Every row comes from one small tree of marks. Brackets hold a mark, then the marks that hang from it, in alphabetical order. Every link used is in the known rows. Which tree was each row made from?
In the rows, zero is written as 128.
Known rows
[mafel [megog [pabo fudo mokifo pila]]]: [138 127 116 110 147 144 105 129 192 135 139 139 112 113 117 143 111 145
  88  94 146 130 103  96 151 118 120 148 137 108 126 141 108 151 113 124
 133 157 172  99 140 147 138 150 135 141 153 163 114  88 128 161 169 146
  96  60]
[matov nakiti nikebov]: [134  66  92  71  88 135 119 131  98 130 147 123  86 169 160 108 109 132
 152 147 124 119 125 151 136 154 104 118 150 158 120 111 133 120 144 137
 143  88 145 129 141  81  90 122 175 135 124 121 118 116  99 111 146  90
 118 175]
[nikebov [matov nakiti] [mela fadalo [puve zifet]] mokifo]: [168 147 117 178 121 115 139 172  68 114  74 151 154 138  98 129 139 106
 161 133 150 144 147 162  73 105 213  79 126 148 124 118 144  66 144  93
 129 147  76 131 111 129 138 146 132 116 132  75 106 217 158 128  50 175
 121 213]
[fadalo [matov nakiti [nikebov [mokifo pabo]]] [mela [puve zifet]]]: [158 103 120 165 172  98 120 113 114 150 138 148  98 184 169  93  97 109
 113 146 142 170 114 127  68 135  93  90 130 171 151 162  89 149 129 160
 113  98 175 139 148 105 103 112 127 152  87 104 150 167 116 113 131 119
 188 241]
[nosu mafel]: [ 94 114 129 123 104 116 133 128 113 134  97 145 140 129 147  96 182 128
 127 166 116  94 131 132 143 107  96 118 109 138 147 142 141 105 145 137
 142 116 111 123 129  86 106  95 157  69  99 111 154  81 102 137 142 137
  69 136]
[fadalo matov mela]: [115 114 137 170 139  95 132  86 151 140 101 151 125 185 159  75 155 130
  84 155 142 125 109 121 109 102  67 117 123 147 154 173  87 122 152 163
 105  66 155 152 147 111 121 116 124 123  61 122 160 115 118 129 163 157
 112 205]
[nikebov matov zifet]: [128 154 123 162  78 129 166 117 118 129 122 130 137 110 110 145 196 130
 143 164 129  99 137 141 123 100 168 120 121 135 106 133 156  86 157  90
 116  95  70 158 107 147 139 145 136 107 115 110 120 131 131 115  97 163
 112 139]
[megog mafel pabo]: [134 109 129 127  71 112 164 126 152 152 100 109 113 154  95  95 189 129
 132 129 118 144 106 127 162  97  72 110 158 101 106 143 117 143 118 130
 115  95 162 109 118 139 128  91 123 149  87 159 122 105 103 131 113 176
  89 115]
[pabo fudo megog [mokifo [nikebov matov]] pila]: [124 180 162 112 161 153  80  98 164 100 164 113 156  74 119 167  82 167
 100  80 133 116 123 138 152 161 172 193 108 119 138 105 122 168 103 142
 133 196 122 129 125 161 143 147 131 113 206 157 124 112 165 142 148  83
 178  19]
[mokifo nikebov pabo]: [107 134 111 155 116 126 188 139  49 144 102 125 120 139 176  97 132 102
 159 199 102  90 100 128 139 148  78  96 128 109 125 151 123 139 155 122
 122 129  83 125 131 108 113 157  79 108  72 140 149 123  60 121 116  81
 188 159]
[nosu fizanuv [mafel [megog [pabo fudo pila]]]]: [ 85 126 124 128 148 146 119 129 197 152 159 136 113  98 142 144 148 121
  85 119 132 121 142 101 123  91  98 148  83 113 132 160 135 111  98 136
 121 137 158 107 129  84 112 105 155  89 145 139 155  54 135 161 180 127
  66  97]
[pabo fudo megog [mokifo [nikebov matov [mela puve]]] pila]: [120 194 167 127 167 152  84 119 153  92 153 119 178  78 106 164  67 154
 116  80 137 131 132 141 125 161 204 189 101 128 135 100 126 143  91 133
 135 210 106 135 109 167 126 154 119 118 200 143 132 151 174 148 137  78
 179  25]
[fadalo mela]: [109 117 123 145 115 114 125 107 109 129  93 138 117 175 143  73 147 117
 101 154 139 119 115 124 122 120  80 133 117 137 151 158 105  94 143 136
 122 101 127 138 137 109 131 107 125 103  72 123 154 115 111 126 149 145
 102 187]
[mafel [megog pabo]]: [139 105  96 129 122 136 141 150 142 164 117 147  95 142 132 116 168 133
 107 143 137 122  93 100 138 103  93 115 136 109 108 156 126 112 142 117
 129 112 150 100 128 124 135 148 130 140 101 152 115  85  90 154 152 161
  88 120]
[mokifo [nikebov [matov fadalo] zifet] [pabo fudo]]: [105 150 119 157 137 131 195 129  82 123 169 115 124 100 151 180 134  92
 166 178 125 115 159 130 126 134 125  98 136  95 115 141 134 135 138  99
 108 107  87 159 110 140 148 157  76 131 106 123 125 148 122  97  83  94
 198 127]
[matov fadalo nakiti [nikebov mela [mokifo pabo] [zifet puve]]]: [135  83  87 107 135 128 168 151 109 122 185 128 142 138 144 188 104 104
 193 160 112 143 205 144  98 123 151  94 173 153  86 121 124 126 120  87
 139  67 130 163 102 118  93 143 154 180 136  90  88 195 151  89  69  90
 150 176]
[megog mafel [pabo fudo [mokifo nikebov] pila]]: [129 140 148 128 105 121 132  98 191 114 133  91 133 121  86 132 112 130
 113  89 129 150 116 125 176 118  97 154 156  92 121 126  94 202  83 137
 110 161 174 110 128 159 123 108 110 152 151 181 122 115 140 140 130 132
 127  35]
[nikebov mela mokifo zifet]: [113 160 126 215  95 114 168 135 116 111 100 154 189 116  89 140 180 109
 151 154 117 114 166 131 118  53 209 118 131 141 109 134 131  51 148  66
 111 114  39 168  81 168 138 142 141 111 141 101 135 187 164 123  63 190
 123 125]
[nosu fizanuv [mafel [megog [pabo fudo [mokifo nikebov]]]]]: [ 68 127 127 150 134 133 118 121 167 147 154 147 119 104 151 151 140 108
  90 133 131 114 139  99 124  85 100 144  82 112 121 158 140 120  90 133
 124 165 137 105 137  84 104 104 141  94 151 155 157  50 119 170 165 107
  74  96]
[mokifo [pabo fudo megog pila]]: [121 154 146  82 177 149 124 133 142 136 152 123 138  84 151 133  95 154
 124 106 121 120 115 128 143 179 120 135 127 110 151 132 116 146 128 142
 136 135 140 119 123 155 152 138 116 116 134 141 141 108 129 119 151  98
 189  85]
[pabo fudo [megog mafel] [mokifo [nikebov mela]] pila]: [123 181 185 129 161 138  86  95 176 101 165 109 170  83  92 155  66 150
 108  72 136 146 136 137 154 145 160 190 119 106 132 102 101 167  87 133
 124 192 143 130 111 177 126 134 125 135 199 170 133 130 170 142 134  92
 160   4]
[puve zifet]: [164 123 107 135 117 128 118 117  87 143 101 143  78 123 135  88 167 124
 115 148 124 130  89 139 151 149  94 126 100 131 138 114 142 126 150  98
 131 128 137 116 137 110 125 112 146  76 117 108 146 107 102 131 124 145
 118 165]
[mafel [megog [pabo pila]]]: [149 115  98 129 138 148 137 145 168 157 126 131  96 133 122 123 153 140
  98 129 135 123  92 101 143 111  99 134 129 106 116 154 111 134 139 116
 125 117 164 101 127 124 131 161 130 138 113 150 113  93 102 155 165 151
 103 101]
[mela nikebov puve]: [144 120 110  91  79 141 108 185  46 139  61 126 105 156 118  50 126 120
 172 150 116 127  91 123  94 169 151 107  89 169 131  96 200  95 148 167
 158 174  78 105 146  87  99 121 121  92  94  96 145 151  83 137 144 116
  78 181]
[megog mafel [pabo mokifo pila]]: [140 128 146 127  89 115 140 101 195 128 113  98 130 133  78 119 139 144
 112  92 114 136 104 125 170 108  95 156 150 105 114 136  95 197  98 125
 119 137 175 107 135 142 116 109 129 155 128 174 116 109 124 144 130 155
 104  67]
[fizanuv [nosu [mafel [megog [pabo fudo mokifo]]]]]: [ 78 111 129 119 112 133 127 146 156 121 131 156 121 103 128 123 161 141
 107 124 151 129 134 146 132  85 129 140 143 130 135 156 127 101 109 131
 120 143 156  90 156 134 130 129 141  99 156 118 161  75 125 148 161 179
  56  98]
[nikebov matov [mela fadalo puve]]: [133 144 130 138 100 129 147 181  76 114  57 142 158 154 103 106 152 107
 169 145 143 118 138 157  84 125 192  97 110 143 128 119 162  51 148 114
 132 129  59 143 109 118 126 157 103 114  82  83 122 185 135 134  96 151
  79 195]
[mela [fadalo matov]]: [143  97 123 106 126 116 123 142 119 130  65 145 119 166 145  90 149 127
 123 142 137 110 104 134 127 123 107  88 123 133 153 129 141 127 178 156
 125  83 131 119 158  91 136 151 113 128  83 117 120 101 114 133 152 150
  75 202]
[fadalo [matov [nikebov [mokifo pabo] zifet]] [mela puve]]: [125 123 136 181 152 104 138 121 133 144 122 147 134 173 151 100 131 101
 123 152 127 147 134 110  68 100 130  99 120 168 140 169 109 120 136 155
 103  89 118 166 124 130 116 129 100 159  75 105 152 169 126 111 128 133
 171 204]
[mafel [megog [pabo fudo mokifo]]]: [127 118 113 111 130 131 106 133 167 141 131 154 111 124 128 138 126 136
  95 106 148 128 103  94 148 108 114 127 143 110 117 142 122 130 114 125
 136 152 159  99 140 150 140 136 135 140 140 163 116  79 116 161 154 152
  83  81]
[mela [nikebov [matov fadalo nakiti] mokifo] [puve zifet]]: [188 116  95 134 114 129 117 173  42 139 104 125  83 135 102 111 132 114
 173 131 124 157 127 135  76 151 175  94  95 164 118  93 190 120 141 132
 151 168 101 114 142  87 124 109 144 106 137  67 110 198 121 121  78 141
 123 208]
[pila [pabo mokifo]]: [104 124 137 116  93 122 132 114 138 122 102 118 147 129 172 125 152 160
 119 124  88  76  96 123 172 148 104 151 151 129 134  96 146 101 143 111
 151 128 121 110 157 115 115 111 138 129 121 129 143  89  82 132 178 145
  94 150]
[fadalo [mela nikebov [puve zifet]]]: [153 132 119 141 130 126  95 140  54 143  83 134  80 173 118  49 123  97
 120 145 142 163  89 120  78 166 110 129  76 163 155 125 151 103 134 153
 136 161 120 115 151  94 117 101 116  88  77  91 170 157 101 128 144 132
 111 218]

Write each row's tree
[131 167 179 106 155 143  74  93 179 107 162 103 148  79 105 149  69 159
 101  72 132 140 121 129 165 156 140 186 116 104 137 102 112 193  94 148
 129 193 156 117 126 167 133 125 122 134 202 180 125 102 157 142 150  87
 157   4]	[pabo fudo [megog mafel] [mokifo nikebov] pila]
[133 156 155 131 147 126 136 134 149 139 127 127 162  86 127 126 123 143
 135 104 110 120 139 116 143 118 143 117 140 109 136 140 111 133 128 135
 125 144 112 126 106 177 167 120 121 123 156 141 126 140 146 120  98 149
 169  79]	[nikebov [mokifo [pabo fudo [megog mafel] pila]]]
[125  92 109 126 117 112 152 107 112 121 144 120 102 166 140 143 142 133
 127 146 147 124 153 144 112 125  94 119 142 129 124 146 112 117 141 121
 129  62 155 151 140  86 135 111 146 135  90 106 103 137 129 111 115 137
 113 207]	[nikebov [matov [fadalo mela] nakiti]]
[100 162 153 159 135 134 139 118 126 123 145 116 170 107 151 171 147 158
 118 125  94  93 107 131 151 145 148 176 136 120 118  92 146  94 134  90
 138 132 101 120 122 143 121 137 126 151 145 139 147 109 102 130 159 122
 165 107]	[pila [pabo megog [mokifo [nikebov mela zifet]]]]
[107 165 154 116 143 136  76 105 126 105 160 137 153  80 128 169  97 145
 106 104 140 124 124 127 152 143 172 161 113 121 128  99 148 145 106 128
 137 181 109 124 124 170 144 129 127 125 192 165 131  91 150 137 134  93
 165  38]	[pabo fudo megog [mokifo [nikebov zifet]]]
[105 130 116 137 110 121 145 111 146 104 148 117 133 119 107 180 139 121
 125 113 134 132 138 122 155 112 130 141 150 105 110 125 128 161  95 111
 120 135 136 132 125 145 140 119 117 149 145 151 109 116 148 132 108 131
 142  74]	[megog [pabo fudo [mokifo [nikebov [matov fadalo] zifet]]]]
[116 139 120 119 122 134 122 108 169 103 127 107 136 119 113 137 107 137
 107  98 127 126 106 125 170 136 112 162 144 110 134 124 103 182  95 136
 122 167 155 112 134 140 123 131 119 128 156 162 129 110 140 145 152 115
 148  49]	[megog [pabo fudo [mokifo nikebov] pila]]
[ 90 173 128 183 138 127 190 134  74 119 145 135 160 107 143 146 113  82
 163 185 127 123 146 137 120 129 141 102 139 107 123 139 118 100 133  93
 104 130  70 155  99 162 125 165  82 118 106 128 161 164 122 108  91  95
 200 118]	[mokifo [nikebov mela zifet] [pabo fudo]]
[192 116 105  82 126 148  78 200  16 139  45 130  65 156 102  59 113  94
 159 131 139 161  78 133  84 196 155  94  66 156 156  76 212 118 158 154
 155 188 103  79 168  71 126 137 106  94  98  79 136 151  96 132 134 121
  82 225]	[mela fadalo nikebov [puve zifet]]
[136 160 186  75 150 138  58  92 206 108 158 113 151  74  96 147  73 176
  91  49 136 141 125 130 167 154 153 183 121 114 142  99 116 181  91 149
 140 180 170 116 133 178 143 109 146 132 202 172 122  95 170 142 152 118
 124  11]	[pabo fudo [megog mafel] mokifo pila]
[120 144 128 138 131 126 148 137 130 124 101 134 158  99 144 112 120 128
 140 126 106  99 137 115 143 117 140 106 144 119 145 143 112 121 141 126
 127 146  92 134 120 156 154 133 118 101 141 122 133 148 138 120 104 147
 156 112]	[nikebov [mokifo [pabo fudo pila]]]
[146 152 168  75 153 152  87 116 193 129 157 105 133  83 104 127 109 169
 106  74 137 151 128 131 160 155 129 162 122 106 143 108 121 146 115 153
 126 134 173 120 111 169 155 110 137 125 172 152 125 102 164 126 157 130
 129  39]	[pabo fudo [megog mafel] pila]
[120 146 183  77 124 118  62 103 169 120 145 137 149  89 112 138  98 162
 105  70 140 140 126 127 163 140 145 154 130 118 130 100 137 147  95 152
 145 171 148 113 132 182 148  85 146 133 182 172 124  82 150 141 131 130
 102  43]	[pabo fudo [megog mafel] mokifo]
[120 112 127 101 130 136 120 152 108 141 141 139 129 120 154 121 125 122
 155 118  99 116 145 119 137 132 142 121 138 142 127 124 136 103 131 139
 134 127  90 141 110 144 144 118 139 133 146 121 130 135 127 109 107 112
 166 114]	[matov [nikebov [mokifo [pabo fudo megog]]]]
[131  98 115 144 119 115 147 108 146 130 164 141 126 164 140 135 132 130
 138 155 133 135 141 149 105 108 133 111 152 166 113 130 112 118 149 128
 110  50 143 163 123 112  86 148 166 159 115 112 131 148 133 112 135 123
 136 178]	[fadalo [matov nakiti [nikebov mela zifet]]]
[145 148 107 122 147 153 118 130 186 140 149 132 129 100 123 158 115 133
  97 126 146 133 111 102 136 124 129 136 139 111 103 137 121 167 104 117
 131 166 161 100 125 166 115 176 116 145 161 163 108  99 131 156 160 116
 103  52]	[mafel [megog [pabo fudo [mokifo [nikebov [zifet puve]]] pila]]]
[135  88 114 120 119 114 133 132 129 132 134 143 125 178 156 103 116 134
 149 152 130 137 126 149  97 129 123  99 145 172 122 126 119 118 142 155
 124  75 149 150 132  93  71 137 153 151 101 106 134 153 115 123 147 109
 122 195]	[fadalo [matov nakiti [nikebov [mela puve]]]]
[124 125 124 149 161 111 166 112 144 113 163 118 140 124 140 169 103 125
 132 119 137 127 183 129 107 113 130 104 163 114 138 164  81 138 126 121
 119  98 138 159 126 131 167 122 130 141 132 106 101 182 167  99  81 145
 179 166]	[nikebov [matov [fadalo mela] nakiti] [mokifo [pabo fudo pila]]]
[142  86 109 121 148 121 112 129  90 124 111 130  76 165 138 107 131 108
 117 141 140 156 127 118 117 151  76 129  95 130 150 132 131 134 133 121
 137  98 170 133 144  72 129  96 110 120  74  95 128 130 116 124 137 126
 113 208]	[matov [fadalo [mela [puve zifet]]]]
[ 97 162 159 117 147 137 104 136 127 114 138 120 175 102 164 153 111 157
 121 100 108 114 111 128 147 172 150 162 139 123 139  77 155  83 111 127
 151 171 119 112 126 151 124 116 112 143 159 135 151 116 115 137 174 111
 151  95]	[pila [pabo fudo megog [mokifo [nikebov [mela puve]]]]]
[125 102  94 144 100 127 169 125  72 122 133 109 101 151 151 140 147 122
 153 182 126 106 136 148 133 131  96 112 132 114 110 130 133 134 153 116
 125  93 115 142 131  78 113 142 121 124 104 121 103 134 100 119 110  96
 145 172]	[mokifo [nikebov [matov fadalo nakiti]]]
[118 107 110 143 106 114 174 128 108 111 144 129 136 152 119 160 148 129
 157 148 136 123 172 161 111 111 140 115 149 133 106 129 118  84 139  88
 130  66 119 165 113  97 117 131 157 132 105  92 105 173 144 116  88 141
 106 186]	[nikebov [matov fadalo nakiti] mela]
[130  57  93 127 137 118 129 113 120 109 189 119  91 173 132 174 108 103
 136 134 136 154 189 124 111 105 123 130 149 147 122 133 108 129 131 107
 123  49 157 166 128  83 132 107 164 178 129 103  93 159 154  91 104 117
 153 192]	[matov [fadalo mela] nakiti [nikebov mokifo zifet]]
[120  58 107 126 133 120 120 128 110 120 137 126  94 180 140 127 136  99
 138 127 107 133 176 106 129 107  99 142 124 143 134 137 112 113 133 127
 126  73 131 167 124  77 140  96 138 152 107  96 112 152 139 106 112 123
 123 177]	[matov [fadalo mela] [nikebov mokifo]]
[126 116 143 128  68 100 145 109 165 137 102 117 128 146  91 112 160 133
 123 109 118 135 106 122 166  96  89 130 159 108 104 136 112 169 101 126
 124 132 160 106 136 146 122  90 128 155 112 176 118  98 108 145 112 164
  86  93]	[megog mafel [pabo mokifo]]
[151 137 132  91 161 146 102 185  76 132  88 124 130 123 107 109  96 114
 154  97 121 125 124 120 103 156 175 106 111 131 154 104 164 119 157 167
 140 169  80 101 147 123 178 151 115 118 142 108 122 157 139 116 116 131
 134 148]	[mela fadalo [nikebov [mokifo [pabo fudo megog pila]]]]
[166 150 112 119  92 141 129 181  73 133  65 128 151 126  91 115 170 104
 175 148 124 113 146 136  76 117 209  83 117 160 105 101 203  87 163 136
 139 150  39 123 127 139 144 164 123 111 132  80 100 179 150 112  80 160
  60 187]	[mela fadalo [nikebov matov mokifo [zifet puve]]]
[145  96 129 121 154 141 148 138 141 135 188 104 107 111 112 186 128 115
 164 114  94 142 182 112 137 116 144 142 130 119 109 124 128 158 130  99
 121  74 130 160 103 122 149 128 130 184 145 116  91 153 146  92  84 109
 184 103]	[matov fadalo [nikebov [mokifo [pabo [megog mafel] pila]] zifet]]
[122 100 125 154 140  91 131  78 148 137 125 146 120 193 164  88 128 140
  84 153 157 135 110 135  98 112  62 103 144 150 149 171  77 135 149 166
 110  57 185 143 158 101 111 116 143 135  71 127 148 117 117 123 166 146
 124 224]	[fadalo [matov nakiti] mela]
[138 189 149 116 167 157 154 128 137 146 173 100 158  65 141 152 101 127
 145 155 124 141 130 136 126 174 122 118 135 100 112 129 125 180 113 130
 118 147 134 122  95 192 120 167  76 138 142 157 131 129 133 107 121  64
 204  58]	[mokifo [nikebov [zifet puve]] [pabo fudo [megog mafel] pila]]
